Each row was made from one small tree. The marks that hang from a mark follow it in brackets, in the order of their numbers. Every link used is in the known rows. Write each row's tree.
Known rows
J440[J623 J724[J703]]: [ 1.516  0.890 -1.207 -1.130  0.477 -1.644 -0.014  1.729 -3.242  0.909
  0.596  1.487 -0.863  0.909 -1.010  0.788  2.899 -0.357 -1.680 -1.538
  1.087]
J623[J703[J40[J440[J724]]]]: [ 0.240 -1.281 -0.168  0.494 -2.208 -0.949  0.741 -0.555  0.572  0.805
 -1.336  1.830  1.580 -0.353 -0.003 -0.152 -1.688  1.283  1.045 -1.030
 -0.426]
J859[J623[J468 J703]]: [ 0.785 -0.408  0.894  0.032  1.566 -0.195 -0.751 -3.608  5.384 -1.354
 -3.088 -2.091  2.380  0.094  1.418 -1.389 -0.009  1.079  3.845 -0.894
  1.943]
J440[J623[J468] J724]: [ 1.915  1.510 -1.572 -0.085  1.982  1.752 -0.370 -0.797 -1.355 -0.117
 -1.073  0.606  1.858  0.429  1.520  1.160  1.713  0.764  1.039 -1.057
  1.029]
J440[J623[J703[J40]] J724]: [ 2.120 -0.499 -1.755 -0.444  0.440 -1.511  0.493  1.382 -1.220  1.954
 -0.674  0.853  2.185  0.124 -0.885  1.902  1.227  1.114 -0.599 -1.048
  1.809]
J703[J40[J440[J724]]]: [-0.529 -0.578  0.019  1.008 -2.027 -0.608  0.498  1.242 -1.234  1.956
  0.666  1.169 -0.558 -0.253 -0.057 -0.501 -1.138  0.259 -0.988 -0.201
 -1.142]
J40[J440[J724] J703[J623]]: [-0.669 -0.534 -2.080  3.090 -3.173  0.460  1.891 -1.373 -2.510  0.925
  3.027  5.231  0.732 -0.114  0.640  0.684 -1.658 -0.355  0.756 -1.247
 -2.357]
J703[J40 J623[J440[J724]]]: [ 0.468  0.503 -1.587  2.497 -0.197 -1.050  0.592  5.353 -1.849  1.796
  3.293  2.004 -1.445  0.572 -0.738  0.924  1.586 -1.978 -1.494  2.734
 -1.050]
J40[J440]: [-1.779 -0.274  0.165  0.263 -1.085  0.844 -0.057 -1.861  1.362 -0.533
  0.731  1.689 -0.517 -0.193 -0.196 -0.689 -1.920  0.042  0.731 -0.303
 -0.478]
J40[J440[J724] J703[J623[J468]]]: [-0.053  0.148 -1.630  2.842 -2.652  1.792  1.483 -2.834 -2.456 -0.212
  1.318  3.954  2.052  0.121  2.081  0.482 -1.987  0.405  2.052 -1.113
 -3.021]
J40[J440[J623[J703] J724]]: [ 0.844 -0.819 -2.077 -0.253 -0.632  0.870  0.860 -3.532  0.069  1.035
 -0.922  3.832  2.214 -0.109  1.019  1.570 -1.110  1.567  1.329 -2.783
  0.787]
J440[J623]: [ 0.222  0.435 -1.070 -1.012  1.933 -0.044 -0.393  0.834 -0.038 -0.003
  1.588 -0.263  0.202  0.173 -1.628  1.301  1.137 -0.250 -0.975  0.144
  2.177]
J724[J440 J703[J40 J623]]: [-0.800  1.439 -0.063 -1.676 -2.219 -3.998 -0.132  7.140 -2.937  0.474
  3.595 -3.138 -2.051  1.064 -3.839 -3.162  2.052 -3.825 -3.992  0.210
 -5.040]
J703[J40 J623[J440 J468]]: [ 0.058  0.955 -0.182  1.079  0.957  0.526 -0.261  3.912 -0.546 -0.646
  2.167 -1.564 -0.296  0.716 -0.106  0.169  0.401 -1.356 -0.654  3.855
 -1.149]
J623[J468 J703[J40]]: [ 0.891 -0.099  1.098 -0.490  0.181 -0.139 -0.488  0.206  1.658 -2.190
 -3.134 -2.732  2.931  0.293  0.114 -0.814 -0.912  1.309  1.899  1.179
  0.349]
J87[J468]: [-1.468 -0.518 -0.910  1.685  1.313  3.344 -0.743  0.924  0.072 -1.623
 -1.442  0.810 -0.086  0.895 -0.335  0.957 -0.652 -0.174 -1.503  0.519
  1.601]
J623[J440 J468 J703[J40]]: [ 0.992 -0.816  1.384  0.604  0.203  1.282 -0.329  0.212  1.514 -2.203
 -3.013 -1.581  1.188 -0.624  0.828  0.454 -1.719 -0.050  2.263  2.631
  1.909]
J859[J623[J440[J724] J468 J703]]: [ 1.895 -0.664  0.127  2.161  1.146  1.214 -0.033 -3.797  3.733 -0.295
 -3.741  1.158  1.025 -0.722  3.289 -0.113  0.148  0.244  4.587 -0.618
  3.170]
J440[J623[J468] J724[J703[J40]]]: [ 2.192  1.153  0.013 -1.639  0.519 -1.168 -0.275  2.408 -4.337  0.732
 -0.415 -1.604  0.123  0.934  0.220  0.494  2.415  0.645 -1.959 -0.532
  0.074]
J87[J468 J859[J623]]: [-3.073 -0.579 -0.330  1.600  3.055  2.994 -0.571 -0.929  1.629 -0.335
 -0.056  0.862 -2.566 -0.149 -0.377  2.003  0.619  1.002 -2.824  0.694
  1.240]
J859[J623]: [-0.606 -0.242  0.417  0.699  1.299 -1.330 -0.663 -0.596  3.939  0.910
  0.611 -0.997 -0.876 -0.062 -0.726 -1.376  1.118 -0.647  0.735 -0.344
  1.975]
J859[J623[J703[J40[J440]]]]: [-0.446 -2.252  1.057 -0.195 -0.464 -2.217  0.042 -1.996  4.018  1.680
 -0.483 -1.167  0.702 -0.495 -0.315 -1.093 -1.534  0.954  0.745 -1.094
  1.312]

Which tree is each row?
[-0.404  0.721 -1.177  0.291 -2.026 -1.103  0.601 -0.062 -1.739  0.537
  1.942  3.675 -1.074  1.312  0.193 -1.081  0.741 -0.392 -0.161 -1.177
 -3.164]
J40[J440[J724[J703[J623]]]]
[-0.952 -0.118  1.046  0.599  2.477  1.755 -0.059 -3.554  4.237 -1.648
 -1.498  0.373 -1.134 -1.429  1.163  1.215 -0.015  0.939  2.288  1.621
  1.576]
J87[J859[J623[J440 J468 J703]]]
[ 0.046 -0.843  1.259 -0.824 -1.065  0.862 -0.086 -2.083  1.639 -1.748
 -2.839 -1.594  2.753 -0.027  0.991 -0.838 -2.765  1.936  2.017  0.418
 -0.701]
J623[J468 J703[J40[J440]]]
[-0.906  0.840 -0.179 -0.145 -0.418  0.286 -0.172  1.161 -0.411 -0.236
  2.350 -1.509  1.042  1.173  0.313 -1.078 -0.998  0.356 -0.724  1.680
 -3.905]
J703[J40[J440] J623[J468]]
[ 2.058 -0.057 -2.366 -0.077  1.044 -0.263  0.412 -0.880 -0.112  0.636
 -1.179  2.631  2.531  0.204 -0.133  1.845  1.331  0.949  1.215 -1.968
  2.320]
J440[J623[J703] J724]
[ 0.077  1.421 -0.924 -0.040 -1.680  0.429  0.296 -1.236 -1.691 -0.608
  0.352  2.453  0.001  1.316  1.500 -1.400  0.311  0.367  0.901 -0.977
 -3.648]
J40[J440[J724[J703[J623[J468]]]]]
[-1.688  0.661  1.283  0.903  2.792  2.179 -0.403 -2.050  2.880 -1.186
  0.088  0.038 -2.971 -1.561  0.986  0.987  0.631  0.112  0.971  2.383
  1.073]
J87[J859[J623[J440 J468]]]
[ 0.031 -0.221  1.298  1.479  1.936  1.468 -0.762 -2.233  3.563 -0.538
 -1.173 -1.372 -1.077 -0.779  1.882 -0.606  0.047 -1.047  2.494  1.070
  2.820]
J859[J623[J440 J468]]
[-0.689 -0.808  1.109 -2.687 -1.216 -2.343  0.006  2.185 -2.875  0.886
  2.099 -1.570 -1.866  0.670 -2.187 -0.095 -0.134 -0.055 -3.649 -0.037
 -0.421]
J724[J703[J40[J440[J623]]]]
[-1.024  0.558  1.582 -1.901 -2.669 -3.260 -0.463  5.936 -2.564  0.072
  1.133 -3.577 -2.779  0.094 -3.532 -3.335  0.938 -3.440 -3.335 -0.403
 -2.881]
J724[J440 J703[J40]]
[ 1.263 -1.897  0.301  2.087  0.118 -1.624  0.322  0.172  2.625  2.284
 -1.354  0.927 -0.487 -1.008  0.631  0.381  0.339 -0.378  1.484 -0.025
  3.424]
J859[J623[J440[J724] J703[J40]]]
[ 0.914 -0.848 -0.521 -1.687  1.215 -1.604 -0.144  1.643  0.128  0.344
  0.204 -1.602  1.929 -0.019 -2.164  1.625  0.360  0.807 -1.208  0.351
  2.251]
J440[J623[J703[J40]]]
[ 2.072 -0.531  0.405  1.821 -0.229  1.201  0.214  0.095  0.088 -1.036
 -3.816  0.732  1.464 -0.609  2.103  0.735 -0.704  0.371  2.788  1.441
  1.730]
J623[J440[J724] J468 J703[J40]]
[-1.287 -0.557  1.988 -1.652 -2.381 -2.254 -0.069  2.267 -1.936  0.071
  1.405 -1.130 -2.363  0.569 -2.095 -1.591 -0.658 -0.424 -2.671  0.501
 -1.374]
J724[J703[J40[J440]]]
[ 0.930  0.186  0.489  2.561  1.616  1.504 -0.463 -2.200  2.535  0.521
 -1.669  0.721 -0.808 -0.751  2.870 -0.348  0.806 -0.783  2.886 -0.059
  2.422]
J859[J623[J440[J724] J468]]
[-0.858 -0.986  0.107 -1.390 -0.331 -0.640  0.090  0.979 -1.277  1.720
  2.344 -0.964 -0.432 -0.233 -1.423  0.957 -1.240  0.318 -2.756  0.294
  0.221]
J703[J40[J440[J623]]]
[-1.731  1.241  0.920 -0.048  2.668  1.021 -0.532 -2.210  3.219 -1.125
  0.193 -1.082 -1.614 -0.646  0.383 -0.034  1.285  1.019  0.536  1.016
 -0.262]
J87[J859[J623[J468]]]
[ 0.806  0.961 -0.725 -1.889  0.412  1.303 -0.458 -0.792  0.649 -1.664
 -2.069 -2.433  2.896 -0.485 -0.324 -0.770 -0.300 -1.225  1.283 -2.127
 -0.680]
J724[J440[J623[J468 J703]]]
[-0.590 -1.601  0.618 -0.364 -1.733 -1.038  0.260 -0.345  1.610 -0.169
 -0.827 -0.041  1.352 -0.164 -1.118 -0.355 -2.372  1.045  0.586  0.177
  0.032]
J623[J703[J40[J440]]]
[-0.138 -0.056  1.709 -2.997 -0.704 -0.849 -0.393  0.890 -2.896 -0.272
  0.538 -2.822 -0.838  0.670 -0.759 -0.415 -0.505  0.678 -2.521  0.163
 -0.960]
J724[J703[J40[J440[J623[J468]]]]]
[ 0.185  1.693 -0.560 -1.720  0.729  1.582 -0.746  0.568 -0.417 -1.066
 -0.149 -2.880  1.033 -0.369 -0.430 -1.087  0.296 -1.958 -0.203 -1.412
 -1.135]
J724[J440[J623[J468]]]
[-1.265  0.339  0.688  0.864  1.134 -0.619  0.394 -0.141  0.398  0.621
  1.172  2.641 -5.150 -1.084 -0.429  0.881  2.393 -0.799 -0.957  0.758
  0.861]
J87[J859[J623[J440[J724[J703]]]]]
[-0.600  0.128 -0.014  0.092 -2.442 -0.510  0.398 -1.048 -1.451  0.326
 -0.145  3.345 -1.355  0.434  0.164 -1.113 -0.225 -0.072  0.280 -1.755
 -1.417]
J40[J440[J724[J703]]]
[-0.429 -0.326  0.630 -1.428  0.116  0.837 -0.111  0.095 -1.185  0.468
  0.817 -2.284  0.812  0.006  0.215  0.598 -1.553  1.009 -1.640  0.422
 -0.372]
J703[J40[J440[J623[J468]]]]
[-0.897  0.910  0.406  1.884  2.286  2.092  0.014 -2.026  1.929 -0.112
 -0.400  1.625 -2.821 -1.491  1.919  1.078  1.301  0.240  1.149  1.216
  0.742]
J87[J859[J623[J440[J724] J468]]]
[ 0.028  1.603 -0.489  0.207  0.926 -0.621 -0.534  3.876 -0.306 -0.754
  2.145 -2.674  1.006  1.566 -0.799 -0.885  1.096 -0.381 -0.993  2.721
 -2.657]
J703[J40 J623[J468]]
[-0.485 -1.166  0.058  0.010 -1.147  2.523  0.916 -4.388 -2.190 -0.943
  0.680  0.610  1.819 -1.099  1.182  1.674 -3.415  0.949  0.594 -1.149
  0.589]
J40[J440[J623[J468]] J703]
[-0.263  0.550  0.677 -3.299 -1.309 -3.113 -0.331  5.686 -3.749  1.009
  2.130 -4.073 -1.985 -0.001 -3.632 -1.487  1.611 -3.047 -4.873 -1.096
 -1.615]
J724[J440[J623] J703[J40]]
[ 0.817  0.730 -0.487 -1.535 -0.575  1.156  0.159 -2.637 -2.759  0.085
 -0.731  1.491  0.201  0.586  1.830  0.165 -0.072  1.149 -0.030 -2.186
 -0.860]
J40[J440[J623[J468] J724[J703]]]
